Each row comes from the steps of one path. Every step used is in the known rows, and no mark comes twice. Write the path behind each row, first mark first.
Known rows
A/T: [-15   7  13   4 -12   2  -4   1  12  -6   5  13  -4   4 -10   0 -12   0
   9   4  -2   1   3  11  -1   2  11  -4  -6   6   9  -3   5]
B/A/T/D/L/M/V/J: [ -8 -12   4   3  40 -16 -16 -28  14   0  31   0  19 -11  -7  13   7  -7
  -8  -9  -4   2   0  19 -16   7   0 -23   3   8 -11   0 -29]
B/D/L: [ -6  16  -7   8  -5   1   5  13  -8  -1  16   9  -5   1   1   1  10   2
  14   8   2  -7   2 -14  14   5   4   1  14   2  15  -3   3]
A/T/D/C/M: [ 10  -7  12  -3  14   1  -8  -9  -3  -2 -15 -18  17  -2   6 -23 -14  19
  -9  -3  -1   5   7  20   4  -1 -16  -6 -10  -6 -21  -4  10]
D/N: [  7   3   1  10  -5  -8   8  15   1  -9  -9  15  -2   6 -12  -8   8  -1
   7  -6   1   2  -5 -26   0   7  12   6 -14  -8   7   0  10]
L/M/C: [-17  -2 -32   2 -33   4  -7  -5   2   5 -19   8  -8  11 -18  16  -2 -11
 -15  -7 -26 -16 -11 -16 -18  -3  13  -6  12   0  -9  -7  -9]
N/D/B/A: [ -9   1  16  -6  18   8  25 -19   2   0  17  -9 -10  -4  14 -10  16  -7
   1  -6  17  -2  -2 -11  31  -5  -4  28   2   5 -12  -1 -11]
J/V: [ -6  -7  -2  10   5   9  -4   5  -1  -1   1  -3  14  -2  -4  -3 -18  -6
   9   0  -7   7   0  -7   3  11  -6   0 -12 -17   2 -24  -8]
B/D: [-12  13 -12  15 -15  -1   0   5  -1  -4   4   7  -6   6  -4  -4  -2   1
  12  -3   1  -5   7  -3   3   4  15  14  10  -2   8  -5   0]
A/T/D/C: [ 10  -5   4  -3  17  -7  -1  -8   3   3 -12  -4  16   6   1 -14 -13  22
 -11  -4  -1  -1   0  29   9  -3  -7   5  -4   1 -14   3   9]
T/D: [ 10 -11 -12  10  10  -1  -1  11   3   3  -9  -5  13  13  -7  -2  -1   1
   6   1  -5   9  -1   5   9   4   1   7 -14  -2 -12  -8 -15]
M/B/A/T/D/L: [  0  -5   8 -21  28   5  11   1  -1   7  29   2  -8  -2  10  11   8   5
   3   0  15  -5   0  13   5   6 -14 -15  -9  15  13   5   4]
A/T/D/L: [  5  -2  13  -2  16   2   3  11   3   4  13   3   8   7  -5   3   1  10
   5  11   0   5  -3  15  14   5 -10 -15  -8   9   4  -4  -8]
A/T/D/C/M/V: [  0 -17  17  13  15 -12 -11 -14   5  -3 -12 -14  28 -20  22 -23 -17   8
 -14  -5  -1   0   8  28 -10  -8  -8 -17  -7 -15 -25  -5   0]
C/M/V/J: [ -9  -2   8  32   8 -11 -30   2  18  -8 -12  -3  23 -22   7 -15  -9 -17
  11   8 -12  22  12 -17 -17  -2   8 -21  -1 -16  -6 -13  -9]
C/D: [  2  -8 -11  -3 -13  15  -8  20   1   0  -2   0  -3  13  -4   0  -9  -2
  12  21  -2  23   0   5 -13   2   6   7 -10   8  12   6  -3]
B/A: [-13   4 -12   2   5   4   7  -5   0   4  16   9 -11   8  -5   0   7 -13
  12 -10   4   5   4 -14   7  13   6  13 -13   8  -1   0  -1]
N/D/L/M/B/A/T: [ -7 -10  15 -20   5   2  21 -36   4 -21  35   4 -13 -26   4  25   7 -13
  -2  -6   6 -24 -10   6  -3  -6   0 -18   3  24   9   4  -4]
M/C/D/B/A: [-21   5 -16 -27  -2  26   3  12  -8  31   6  -8 -31  21  13  -1   8   5
 -13  11   8   9  -1  -9  -7   1  -5  21  14   6   0  12   3]
D/C/M/V/J: [ -1  -1   5  25  16 -18 -27  -9  10  -7 -23  -7  33 -26  17 -28 -11  -3
  -3   4 -14  17   8 -13 -10  -9  -3 -15  10 -18 -16  -2  11]
L/M/B/D/T/A: [  8   6  -2  -2 -25  -2   6 -21 -12  -2  -8   9  -8 -12  -8  31  -1 -11
  -2 -21  -2 -33   0  17  -6 -15   9   4  22  -8  -1   2   9]
N/D: [  0  -2   4  19   1  -3  14  -6  10 -16  -6   3   7 -15   5  -2  -6  -7
  10   5  -2   2  -9  -4  14 -12   6  10  -8   5  -5 -11 -13]
D/B/A/T: [-23  10  25 -20   5  11   7 -11   5   9  29   2 -21  15  -2  -8   9  -1
   0  -7  15  -4   9   5  16  11  -1  12   3   6  -1   6   8]
L/M: [ -3 -13 -14   1 -25   1  -7 -10   5 -10  -3   5   1  12 -25   9   3 -20
   1  -7 -19  -5  -5  -8  -5   7  15   0  -3   2  -7  -4 -11]
B/A/T/D/N/S: [ 18   6  13   4  42 -26   9  -2   6   0   1  17  -4  -1 -13  -2  -2  10
  -1 -16  13  16  -1  11  -3  13  -7   2 -34   8  -6  12 -10]
D/L/M/C: [-13   2 -26  -2 -24   7   0   2  -5   9  -3  10  -9   7 -13  20  11 -10
 -11   5 -25 -17 -16 -26  -7  -2   2 -18  15   4  -2  -4  -6]
T/A: [  5   2   1  15  -8  12  -2   7  -5   6  -3  11  -3  -6 -13   5  -3 -20
  15   2  -5   7  -1  -5  17  -7  -4   6 -10  -8 -13   1   1]
M/L: [-11   7  11   4 -28 -13 -11  11  13  -2   3   0  -2   1  -1  15   5 -18
  -1   5   2   5   2  -5  -4  -4  11   2   8   1  17   3 -10]

Write each row's path
[  7  18   9   6 -11   0  11  -3 -11   6  -9  13  -8 -16   9  18  -5  -1
   7 -11   9 -22   5  15   8 -17   3   8  18 -10   8   1  18] -> M/B/D/T/A
[ -6  24  -1  13  -9 -12  11  -4  -1   1  -5  10  -1   6   4   4   1  11
   7 -13   3 -15   5  10   5  -1  18  17  16   0   9  -8   5] -> B/D/T
[ -7  -5   0 -28   5  24   4   7  -7  15  22 -11 -21  22   6  -8  12  -3
   3  11  15  20   7  -3   5  10  -4  25   1   7   3  15   1] -> C/D/B/A
[ -5 -14  -2 -41  -8  17  -2 -11  -6  -6  39   1 -24   0  -4  27   2  -8
   1  10   6  -3  -2  14 -28   9  -2 -21   0  26  26  18   7] -> C/D/L/M/B/A/T
[ 18  -9 -15   3  18  -7   2   1  -5   5 -22  -8  22  10   4 -16  -2  15
  -8  -3  -7   4  -4   8  16  -1  -9  13  -4  -5 -20   2   3] -> T/D/C
[  5  -1  26  -7  -3 -13 -17  -6   5  -2  -9 -27  15  -9  14  -7  -8  10
 -20  -3   9   2  11  23  -6  -8 -13  -9   6  -7  -3   3   1] -> A/T/D/C/M/L
[  6   2   9  14   8   1  20   1   3 -13   7   5   8 -17  10   2   8  -5
  13  16  -2   0 -14 -15  25 -11  -4  -3  -3  10   4  -8 -12] -> N/D/L
[ -1  -6  26 -13  11   4  -1   3   8   9   4 -10   2  19  -5 -11   0  12
  -9   4   6   2   6  23  18   3  -7   6   2  -5 -11  -4  -6] -> A/T/D/B
[ -6   6 -23  -6 -11  21  -2  32  -7  19  -4   5 -14   9  11   9   0   7
   0  32  -9  12 -11 -13 -13  -5  -6 -10  10   9  17   6   3] -> M/C/D/L
[  1  -6   7   3   8  -1  -3   3  11   1   0   1   6  12  -9   0 -11  10
   1   1   1   4   4  26   2   3   2  -1 -12   4  -4  -7  -9] -> A/T/D
[ -7  -4   0  -5  23   2   6 -10   4   6  20   0  -6  10  -6   2  -4   5
   1 -12  12   4   7  24   4  10   0   8 -19  12  -7  -2 -11] -> B/A/T/D
[ 14  22   1  22   4 -28   2  13   1 -11 -16  24  -3  -6 -12  -8  -2   5
   8  -6   3   5  -1 -14  -4   6   7   7  -6  -5  10   7   2] -> B/D/N/S
[  0   4 -20  -1 -16   8   1  30  -3  10 -23   9 -18  10   1   0  -6  15
  -9  11  -2  11 -11 -18 -30  -4  11   5  -2  -2  17   7  10] -> M/C/D/N
[  7   5   6   4 -17  -2   2  13  -9 -18  -8   0 -10 -12   7 -12   3   2
   7  -9  14 -10  11 -28 -18   5   9  -6   1 -19  22  -4  23] -> C/M/B/D/N
[ 16 -19 -17  -4   4   1  -1   0  -4  -2   6  -8  13  15 -19  13  17  -7
  -2   1 -16  -2 -10  -4   9   8  -5 -11  -5   4 -12  -5 -26] -> T/D/L/M
[  1  -9 -29 -10 -29   8  -5  11  -4   3 -21   5 -16  12 -16  13  -2   5
 -20   1 -13  -1 -14 -15 -42   0  17   2   4   1   8   8   0] -> L/M/C/D/N
[ -7  18   8   3 -26 -14 -14  -6  -6  -5  -5 -20   3 -13  18  -9   2   1
 -11  -6  10  -7  15  -5  -5  -8   1   7  30 -11   9   3  12] -> B/D/C/M/L
[ -7  -1 -17   7 -12   4  14 -13   1  -4  -7   3  -3 -14   0  20   8  -7
 -13   5 -20 -20 -24 -18   1 -17   0 -12  16  10  -7 -11 -18] -> N/D/L/M/C
[ 18  16   3  10   0 -30   1  14   3 -12 -20  24  -6 -15  -2  -1  -5   5
   6  -3   6  -3  -3 -16 -14   1   7  -5  -1  -6  22  12  13] -> M/B/D/N/S
[  4  24   4  18  -7   0  12  -6 -14  11  -3  13  -4  -9   0  12  -2   0
  11 -15   5 -13   4  15  17 -11   5  20  12  -9  -4  -1   8] -> B/D/T/A
[ -6   3  -2   2 -22   6  -8   7  -6 -11  -4  -7  -7  -9  10  -5  -7  -5
  11  -1   4  -9  15 -13 -13   0   5  -9   7 -11  15 -11  14] -> C/M/B/D
[  6 -13  -7 -16 -19   1  -1   2  -1 -12   8   6  -3   0 -11  19  13 -19
   3   6 -15 -14 -10 -20  -4   2   1 -26   6   4  12   3   2] -> D/L/M/B
[ 21 -12  -8   4  15   1  -5  -1 -11   0 -25 -22  22   2   9 -24  -2  10
  -5  -3  -5   8   4  -1  11   1 -17   3 -11 -12 -28  -5   4] -> T/D/C/M
[ 8 -3 -6 -8 -4 16 -4 26 -5  4 13  2 -3 10  3  4  4 -1 16 31 -1 22 -6 -7
 -1  4 -5 -5 -6 13 19  9 -1] -> C/D/L
[  1  -2  -3 -11  32  -4   8 -22  -3   7   8  -5   5   5   6 -12  -4  19
 -12 -16  10  -2   3  26  11   5  -8  15  -8  10 -17  11   8] -> B/A/T/D/C
[  0   6  14   0 -22 -10 -15  -1   0  -3 -12 -18   8 -11  15  -6   3  -9
 -10   1   1   3   7 -14  -2  -8  -7  -3  12 -10   2   4   9] -> D/C/M/L
[  1  -7   0 -14  28   8  10  -3  -3  17  15 -17  -5  23   2 -11  21   0
  -4  -9  14   6   6  -1  27  11 -11  24  -5  -4 -20   1 -12] -> T/D/B/A
[ 15 -13  12 -13   9   0  -8  -6  -3  -5 -20 -18  14 -10  16 -17 -17  18
 -10   0   3  -3   6  19  -6  -7 -17 -19  -5  -9  -8   0  22] -> A/T/D/C/M/B
